Each row was made from one path, in order. Every step used is in the known rows, and no mark comes twice. Write each row's path.
Known rows:
sanif, difo, puneb, duvi: [ 13.3 -14.5   2.7 -24.8  -3.4  29.0   7.5 -14.9 -36.6   7.0  -4.3  27.6
  -5.2   4.8 -10.0   3.1   8.1  17.5  15.0 -21.2  19.9   0.2  -2.6   0.0
 -21.2]
donamiv, puneb, duvi, sanif: [  7.5 -24.8  -1.4  47.2 -13.0 -15.0 -18.4   5.0  10.6 -12.8  -6.2  18.9
  -4.0 -12.1  -8.5  14.1 -10.6  23.2  -4.1  -7.9  -6.8  -4.5  -8.0  10.9
  39.5]
reme, mabuk, duvi, sanif: [-18.9  33.4 -23.2  43.8   3.8 -18.5  10.4  -5.8  -1.2  -9.7   1.4 -30.0
   7.0  -8.4  -1.0 -15.1  12.1   6.1  -1.7  16.1 -19.8 -35.4  -2.3  15.5
  -5.7]
dezu, sanif, difo, puneb: [  3.9  -6.2 -20.1 -58.0   9.1  20.0  -1.5 -14.6  -2.1  13.4  -5.7  -1.3
 -57.4   7.8  -6.5  -9.2   7.0 -15.0  10.2  -0.1  27.2  13.0   8.5  -6.5
 -16.3]
difo, puneb, duvi: [  7.3  -2.1   7.6 -12.1   5.6  15.2  -0.2   6.6  -8.2  -2.4  -4.6  26.4
  14.6  -6.7   0.9   8.3  -0.6   6.0  12.5 -27.0  22.7   1.0  -0.2   3.5
 -22.9]
puneb, dezu, sanif: [ -7.9  10.4  -3.1 -36.2  -3.7 -16.8  -5.5   8.7  33.1  21.6   0.5 -50.0
 -13.7 -13.0  11.9   5.7   1.2  -8.7  -4.0   5.5  -7.7 -10.1  25.2  -9.8
  12.1]
puneb, dezu: [ -5.7   5.8  22.1  -4.1  -7.6  -6.2  -1.2   8.0   6.1   7.3   0.3 -35.3
  15.5 -12.6   4.5   4.0   7.0   6.9   0.0   5.0 -13.2 -21.0  21.0 -24.5
  -5.2]
kuza, mabuk: [-13.6 -21.1   4.3  -2.1   1.4 -10.5   0.1  17.3  -9.1  -6.3   5.4 -33.4
   4.6   3.2   3.5  10.8   0.7   6.8  -1.3   9.9   6.2  37.0  13.6 -29.0
 -19.6]
donamiv, puneb: [-11.0  -6.9  10.2  38.6  -2.8  -6.7 -10.4  10.4  21.5 -14.0 -11.3  14.1
 -29.2   3.1  -5.8  -1.3  -3.9  15.4   2.4  -5.6  13.8   9.9   3.7  -3.2
   1.2]
donamiv, puneb, duvi: [ -5.4 -16.5   3.1  37.5  -8.5  -4.9  -8.3   8.3  18.7 -10.4  -8.8  25.5
 -11.2  -3.6  -3.5  15.1  -6.6  30.4   2.5 -20.1  10.6   3.0  -0.1  21.5
  31.3]
donamiv, puneb, dezu, sanif, difo: [ -0.9 -16.6  -9.5 -50.2  -4.4   0.4  -5.2 -19.6  39.1  21.5  -6.1 -17.5
 -65.8   1.0  -9.9  -0.5   6.1  16.2  -5.5   9.5  -2.3  -6.9   5.8   8.6
  40.5]
difo, puneb, duvi, dezu, sanif: [  7.0   2.7 -12.9 -32.4  17.8   8.6 -11.9   6.0  18.6   4.1   6.5  49.3
  11.9   4.2   8.6  -1.0  -6.3 -20.0   7.2 -27.0  24.6  14.2  -4.1  37.5
   5.9]
duvi, mabuk: [-16.0   4.8  20.3  51.2  -7.7 -14.5   6.4  25.8   2.5 -14.2  10.4 -17.5
  -4.1   1.7  -4.6  -1.2 -11.0   0.5   6.5  22.1   2.2   8.3   2.6 -16.1
 -34.3]
reme, mabuk: [-29.3  32.6   8.4  50.2   8.3  -2.4   3.4   7.4  -8.7  -7.8   7.6 -39.7
 -13.5   0.7  -5.1 -12.6   4.0  13.7   5.3   4.6  16.9 -18.2  24.9  -0.3
 -36.4]
sanif, puneb, duvi, mabuk: [ -5.9 -12.6  22.9  27.1 -17.5   1.8   9.6  12.4   9.5 -21.5  14.1   0.2
 -13.6   5.3  -1.9  11.2 -28.6 -13.4   2.1  -6.3  18.3   5.7  -8.1   4.8
   1.0]
dezu, duvi: [ -9.5  22.9  12.0  62.0  -7.1  -9.4  -3.7  20.1 -20.4   3.4 -12.2 -18.7
  31.5   0.1  -2.3   6.0   5.5  11.2   0.7   6.8 -10.0  16.9   7.3  -9.5
 -30.6]
reme, duvi, dezu: [-16.9  16.6  13.6  51.6   6.6 -11.9  -3.8  11.5  -9.0  -7.3   7.9  16.0
  44.4  -1.1  23.9   3.5 -10.7 -14.3  -2.3 -12.0   1.9  -3.5  27.5  14.9
 -15.5]
sanif, puneb, duvi: [ -3.1 -15.7  14.7   8.7 -16.9  12.1   3.1   3.6   4.7 -21.2  -5.2  -3.0
  -6.3   1.1   5.3  15.0 -16.2  -7.9   3.3 -21.9  21.6   4.1  16.2   0.4
   4.0]
difo, puneb, duvi, mabuk: [  5.4  -2.4  11.6   4.8   1.0   8.4   5.6  13.6   5.3  -4.2  14.8  30.7
  10.1  -1.7  -5.5   1.8 -11.8  -1.2  10.7  -7.9  21.8   0.2 -24.7   3.5
 -36.8]
kuza, mabuk, duvi, dezu, sanif, puneb: [ -8.2 -21.3 -32.2 -65.3  24.5  -0.7   7.9  -3.5  49.0 -13.9   8.2   0.8
 -15.7  16.0  23.0  -3.3 -12.7 -41.1 -16.6   0.5   0.0  42.6  -7.1  18.3
  43.0]
duvi, sanif: [ -3.4  -1.7   2.6  47.6 -11.8 -21.4 -15.8  13.6 -19.6 -11.7  -3.4 -28.3
   1.5 -12.0  -4.3   4.4  -4.2  -3.3  -1.2  15.1  -9.0   0.0  15.3 -27.2
  -7.2]
duvi, dezu, sanif, difo, puneb: [  7.8  -0.7 -15.1 -42.7  19.6  18.8  -8.8 -15.1   1.5   7.2   1.2  33.4
 -28.5  18.7  -2.3 -20.6   4.0 -23.0   6.1  -6.6  25.2  18.3   2.7   8.6
   0.2]
duvi, sanif, difo, puneb, dezu: [ 28.6  -3.6  11.6 -50.9  -3.3  13.0  -5.1 -21.6 -31.1  18.5   2.7 -10.0
  -9.4  -8.3 -12.0 -11.6  12.9   0.6   1.9   9.3 -10.5 -26.6  -3.1 -35.2
 -10.4]

Write each row's path:
[  1.6  18.6  25.3   2.6 -14.8   8.7   3.2  -2.1   1.0   6.0  -4.6 -29.4
  14.5  -5.2   3.1   5.2  -2.0  -9.0 -10.2  -1.3 -11.5  -6.9   1.5 -20.5
  -4.4] : sanif, puneb, dezu, duvi
[  0.7  -6.3  -9.5   7.6  -6.5  -7.4   3.9  -6.9   8.4 -21.0 -10.5 -11.1
 -11.6  -1.8  10.5  -3.0  -8.2 -31.3  -7.4   5.2  -9.5  -7.5  -1.7  -5.0
  14.0] : mabuk, duvi, sanif, puneb
[ -0.7 -11.3  17.3  19.8  -3.7  12.0  -5.2   2.9   7.6 -26.6   5.6  25.3
  20.5  11.3   9.0   3.2 -20.4 -13.3  -4.2 -28.0  17.5   8.1   9.5  11.8
  21.6] : sanif, puneb, duvi, dezu
[  9.5   7.8  -5.3 -73.4  17.6   5.1  -4.1   0.0  33.3  25.1   2.1 -10.4
 -20.9 -12.8  10.0  -4.3   4.9 -22.6   3.8  -3.0   7.2 -12.8   8.8  -4.7
  -5.3] : difo, puneb, dezu, sanif
[ 19.1  22.1  22.2 -20.5  -4.7  19.3  15.7  -9.6 -24.0  23.6  12.9   2.7
   9.6   4.8 -19.1 -12.4  14.3  12.5   3.2  22.3 -15.9  -9.9 -34.4 -14.6
 -30.3] : sanif, difo, puneb, dezu, duvi, mabuk
[ 22.8  -9.8   2.4  -1.2   1.9   1.0 -11.7   4.5 -22.3  -5.6  -1.1  20.3
  22.2 -10.3  -0.7   6.3  -4.1  -1.4   7.3 -15.9   8.0  -9.3  -8.8  -4.7
  -8.0] : difo, puneb, duvi, sanif
[-13.1   7.8  -5.4   9.1  11.7 -13.4 -15.6  17.7  20.1  -3.9   2.0  -3.9
   0.6   5.3  11.7  -8.2 -10.2 -19.2  -0.8  -0.6   8.9  20.0  23.4  14.2
  12.2] : duvi, dezu, sanif
[-28.8  37.1 -14.6  27.1  12.8  -5.8  21.3  -1.2   5.8  -7.7  -3.2 -21.6
   0.6   1.1   5.3 -13.0  15.8   9.0   4.6   3.3  -6.0 -27.0   6.9  17.9
 -10.3] : reme, mabuk, duvi
[ -1.4   3.6 -16.6  29.3  -8.4 -22.6   0.8   8.3  -0.9 -10.2 -11.5 -12.9
  20.1 -10.2   7.4   2.3   5.9  -5.4   0.0  13.6 -27.2 -13.1   0.5   0.7
   2.6] : mabuk, duvi, sanif
[  2.9  -2.5   5.8 -16.7   3.2  28.2   5.8 -12.3 -23.8   1.7  -7.2   8.3
 -25.3   8.1  -9.3 -11.9  10.1   2.5  13.8  -1.2  27.0   4.9   8.7 -24.7
 -41.2] : sanif, difo, puneb
[ 14.1   0.2  14.4 -61.3   3.4  25.4   4.2 -21.1 -12.8  19.2  -0.1  -1.9
  -9.6   0.2  -8.1  -8.6  15.9   5.5   9.3   1.3   5.6 -22.2   3.7 -24.1
 -19.1] : sanif, difo, puneb, dezu
[  3.5  18.1  32.9  13.8 -16.2   1.7  11.1   6.3   9.9  -1.9  14.5 -20.6
  13.6   0.1  -6.2   1.7 -12.7 -13.7 -11.9  16.3 -18.4  -5.5 -21.9 -19.2
 -10.9] : sanif, puneb, dezu, duvi, mabuk
[-13.1  -6.2 -33.7 -37.6  25.7 -16.6   4.2  10.4  40.2  -0.7   2.1   1.4
  17.0  11.1  18.5  -3.2   1.7 -14.8 -10.7  11.1 -17.1  36.2  -3.1  24.0
  43.0] : kuza, mabuk, duvi, dezu, sanif
[ -4.5 -14.4  12.3  46.0 -11.5 -10.5  -1.3  16.5  27.4 -14.1   9.9  27.2
 -15.7   1.3 -11.2  13.0 -16.1  27.1   1.1   1.6   7.5   3.9 -24.4  21.5
  19.0] : donamiv, puneb, duvi, mabuk
[ 26.0  13.5  -2.0  18.5  -6.2  14.9  -5.9 -16.3 -57.2   9.7  -9.6   3.5
   7.3   3.0 -17.7  -9.3  15.4   3.2  -1.0   9.4  -1.2   4.3 -21.2 -20.5
 -33.2] : dezu, duvi, sanif, difo, puneb
[-12.1  -5.6 -12.2  -5.2  19.7 -11.9   9.0   8.4  12.4 -11.8   3.7  13.4
  45.3  12.9  16.9  -6.4   4.6   1.8  -6.2   6.4 -19.0  25.8  -9.0  11.3
  21.5] : kuza, mabuk, duvi, dezu
[ 20.3   2.4   3.6 -43.7  -2.0  10.7   5.4 -31.1 -37.2  26.7   8.3   0.0
  10.5 -15.1   5.8   4.0   8.3 -10.1  -1.7   1.8 -11.6 -42.7   2.6 -14.7
 -21.9] : reme, duvi, sanif, difo, puneb, dezu
[-11.0 -12.0  -1.5 -21.7  -2.0   1.8  -5.5   4.7  30.8 -12.0  -5.1 -33.9
 -56.2   2.2   6.1   3.6 -19.3 -40.2  -3.8  -2.5  26.1  21.1  26.2 -11.8
   1.0] : dezu, sanif, puneb
[  2.1 -12.0   2.2  35.5 -17.1 -18.3 -11.7   9.8 -25.8  -9.3  -1.8 -11.4
  26.4 -13.3  -1.1  15.5  -7.9  11.6   0.0  -0.2  -6.3  -7.1   8.8  -3.8
  10.4] : puneb, duvi, sanif
[ -7.6 -18.6  -8.3 -25.0 -10.2   4.4  -6.0   4.0  28.0  -7.7  -3.5 -18.0
 -30.7  -2.9   9.9  19.8 -24.1 -24.8  -3.1 -21.2  21.6  18.6  18.4  19.7
  20.4] : dezu, sanif, puneb, duvi
[ -3.5  -7.1  -3.9  32.9 -15.9 -10.2   3.0 -13.4 -51.7   3.7   1.4 -22.5
   2.8  -5.6   3.7  12.8  -1.4  -1.1  -3.9  11.3  -8.6 -14.0  19.8  -7.9
 -16.6] : reme, duvi, sanif, difo
[ -0.5  19.9  18.0  26.2  -5.6  -8.1  -8.6   5.9  21.2  11.1  -6.8  -1.3
  13.1  -8.1  -2.4   4.7   9.8  32.0 -10.7   5.8 -24.1  -7.9 -13.6  -1.2
  15.5] : donamiv, puneb, dezu, duvi
[ 12.6   6.0  17.1 -42.6   7.9  12.6   0.9   1.8   5.3  11.7   1.7   2.8
   4.0 -10.1   4.2  -6.4   6.7  -4.3   7.1  -6.4   7.1 -21.0   4.5 -30.0
 -28.4] : difo, puneb, dezu
[ -3.6 -10.0  10.1  44.4   3.2  -3.6 -16.2   9.3  24.5 -18.5   1.9  56.6
  15.4   6.7   5.8   0.0  -7.2  24.1  -1.2 -26.2   8.6   8.2  -8.6  37.1
  43.9] : donamiv, puneb, duvi, dezu
[ 16.7  11.5  12.6  43.2 -10.1 -17.8 -18.9   0.5   8.6  11.2  -4.7  -7.1
  21.3 -15.4  -9.4   1.7   6.9  23.0 -17.2  13.0 -42.1 -17.9 -24.9 -12.4
  30.6] : donamiv, puneb, dezu, duvi, sanif
[ 16.9  23.7  12.9 -34.5   1.3  26.7   6.6 -17.1 -30.8  28.4  -4.5  -1.8
  18.4   0.9 -11.2  -7.1  25.4  15.5   2.5   2.1 -13.1 -12.3 -16.1 -21.7
 -31.3] : sanif, difo, puneb, dezu, duvi
[ -2.4 -19.9 -15.8  -1.7   0.3   4.8 -13.2 -13.7  30.0   2.0  -1.1  42.9
 -34.0  15.9  -4.3   1.2  -6.7  19.8  -4.5 -17.7  14.5  16.3  -5.0  48.3
  67.1] : donamiv, puneb, duvi, dezu, sanif, difo
[  1.2  -3.0 -20.2  14.9 -13.9  -8.3   9.5 -17.0 -24.8  -4.8 -13.3 -13.5
  -2.3   1.3  -3.3  -4.2  13.4   6.3  -0.9  18.5 -28.7 -14.7  -0.8  -1.9
  12.1] : mabuk, duvi, sanif, difo
[ -2.5  33.5  20.3  25.2  -9.7 -10.1  -1.8  11.5  -6.5  16.1  -5.0 -27.3
  47.3 -10.9   1.3   5.7  14.1  18.3  -4.1   5.9 -26.2 -10.1   3.8 -14.1
 -10.3] : puneb, dezu, duvi
[ 15.3  -7.1   6.7 -13.1   5.0  28.3  -0.3 -15.0 -25.7  -0.2   2.8  59.0
  18.3  15.2  -3.6 -10.3   7.7  11.2  10.8 -27.2  23.9   4.7  -4.2  13.7
  -7.3] : sanif, difo, puneb, duvi, dezu
[ 10.1 -14.6 -11.9 -46.5   0.8  16.7   8.5  -6.7   1.4  12.7  10.6  14.6
 -35.7   7.3 -13.3   1.8  -7.7  -4.7  11.7  -0.5  24.9   9.6 -21.4  23.0
   0.0] : dezu, sanif, difo, puneb, duvi, mabuk
[ -4.4  -9.2  -5.6 -52.9 -12.9  -1.2   0.6 -11.0  10.1  26.8  -0.9 -49.3
 -34.8  -3.7  -4.7   4.6   6.9   4.4  -3.9  15.7 -10.0  -3.5  24.7  -3.2
  10.7] : puneb, dezu, sanif, difo
[ -7.0 -14.7  -0.4 -17.5 -13.9  -2.7   3.2  11.8  34.8 -12.6  10.6 -13.1
 -38.2   3.7  -0.1  13.6 -33.6 -31.5  -3.2  -5.1  16.1  16.4  -5.8  22.2
  19.5] : dezu, sanif, puneb, duvi, mabuk
[ -0.9 -16.4 -22.3  -2.7   7.5 -25.8   6.2   6.7  -4.0  -8.8  -2.5 -25.1
  20.0  -4.1   7.4   6.7   5.8  -2.7  -8.4  23.2 -28.0  16.4 -11.5 -10.7
  15.0] : kuza, mabuk, duvi, sanif
[ 10.5   1.4  13.6   2.3  14.3  16.2  -7.7   5.5  -5.9 -12.2   4.5  57.4
  39.4   8.5   5.8  -5.5  -2.8  -2.4   8.7 -34.4  22.7   2.8  -6.9  20.0
 -12.2] : difo, puneb, duvi, dezu
[-28.2  42.2  -9.2  42.3  21.9  -7.2  12.7   0.1   7.0 -14.4   8.0   7.3
  27.7  11.8  12.2 -27.2  11.6   7.2   0.9   0.7  -3.3 -23.8   1.0  33.1
  -3.4] : reme, mabuk, duvi, dezu
[ 19.1  -3.6 -21.4 -25.5   0.9  12.7   9.9 -24.4 -28.9  -0.1 -12.0  22.4
 -11.0   2.7  -1.1 -13.9  18.6  -9.6   6.0   4.4  -9.2 -16.9 -18.2  -5.9
 -16.8] : mabuk, duvi, sanif, difo, puneb
[-13.0 -14.9 -16.9 -14.7  10.3 -12.1  14.9  11.6  10.1  -5.1  -4.0 -16.6
  14.9   1.6   9.4   6.2  10.0   8.0  -3.4  12.2 -17.2  23.9  -3.9  -8.4
   2.8] : kuza, mabuk, duvi
[  6.8 -18.7  -0.7  21.4 -21.6  -5.8  -7.1 -10.4 -47.1  -2.9  -4.5 -13.5
   9.2  -3.5 -15.4  10.9   2.4  25.5  -1.3   4.0  -8.9  -8.7   8.5  -0.8
  11.6] : puneb, duvi, sanif, difo
[ -8.6   2.8   1.5  48.5  -7.7 -21.8  -5.6   6.8 -31.2  -1.8   2.2 -17.7
  19.5 -18.1  14.0  18.0 -10.7 -12.7  -5.0   4.9 -10.4 -14.7  22.7  -2.0
 -16.0] : reme, duvi, sanif
[  9.5   7.6 -33.8 -57.9  23.6  17.2  10.1 -21.1  19.2   8.0  -7.2  42.6
 -13.4  17.6  10.5 -25.3  14.6 -23.5   7.0  -8.1   2.0   7.2 -10.7  31.1
   8.3] : mabuk, duvi, dezu, sanif, difo, puneb
[ 19.9 -25.5 -32.8 -59.1  16.4   8.2  14.4 -23.3 -29.4   5.0   0.8   8.5
  -2.6   8.3  -5.0  -8.0  17.4  -1.2  -2.1  18.4 -10.0  14.8 -30.5 -20.6
  -1.9] : kuza, mabuk, duvi, sanif, difo, puneb
[-12.1  27.2  20.0  74.3  -8.3 -13.4   5.7  26.5 -11.3  -5.4   5.1  -9.9
  22.7   3.3  -9.5   1.2  -4.8   8.0  -1.8  26.1 -11.6  17.3 -13.7  -3.4
 -27.9] : dezu, duvi, mabuk
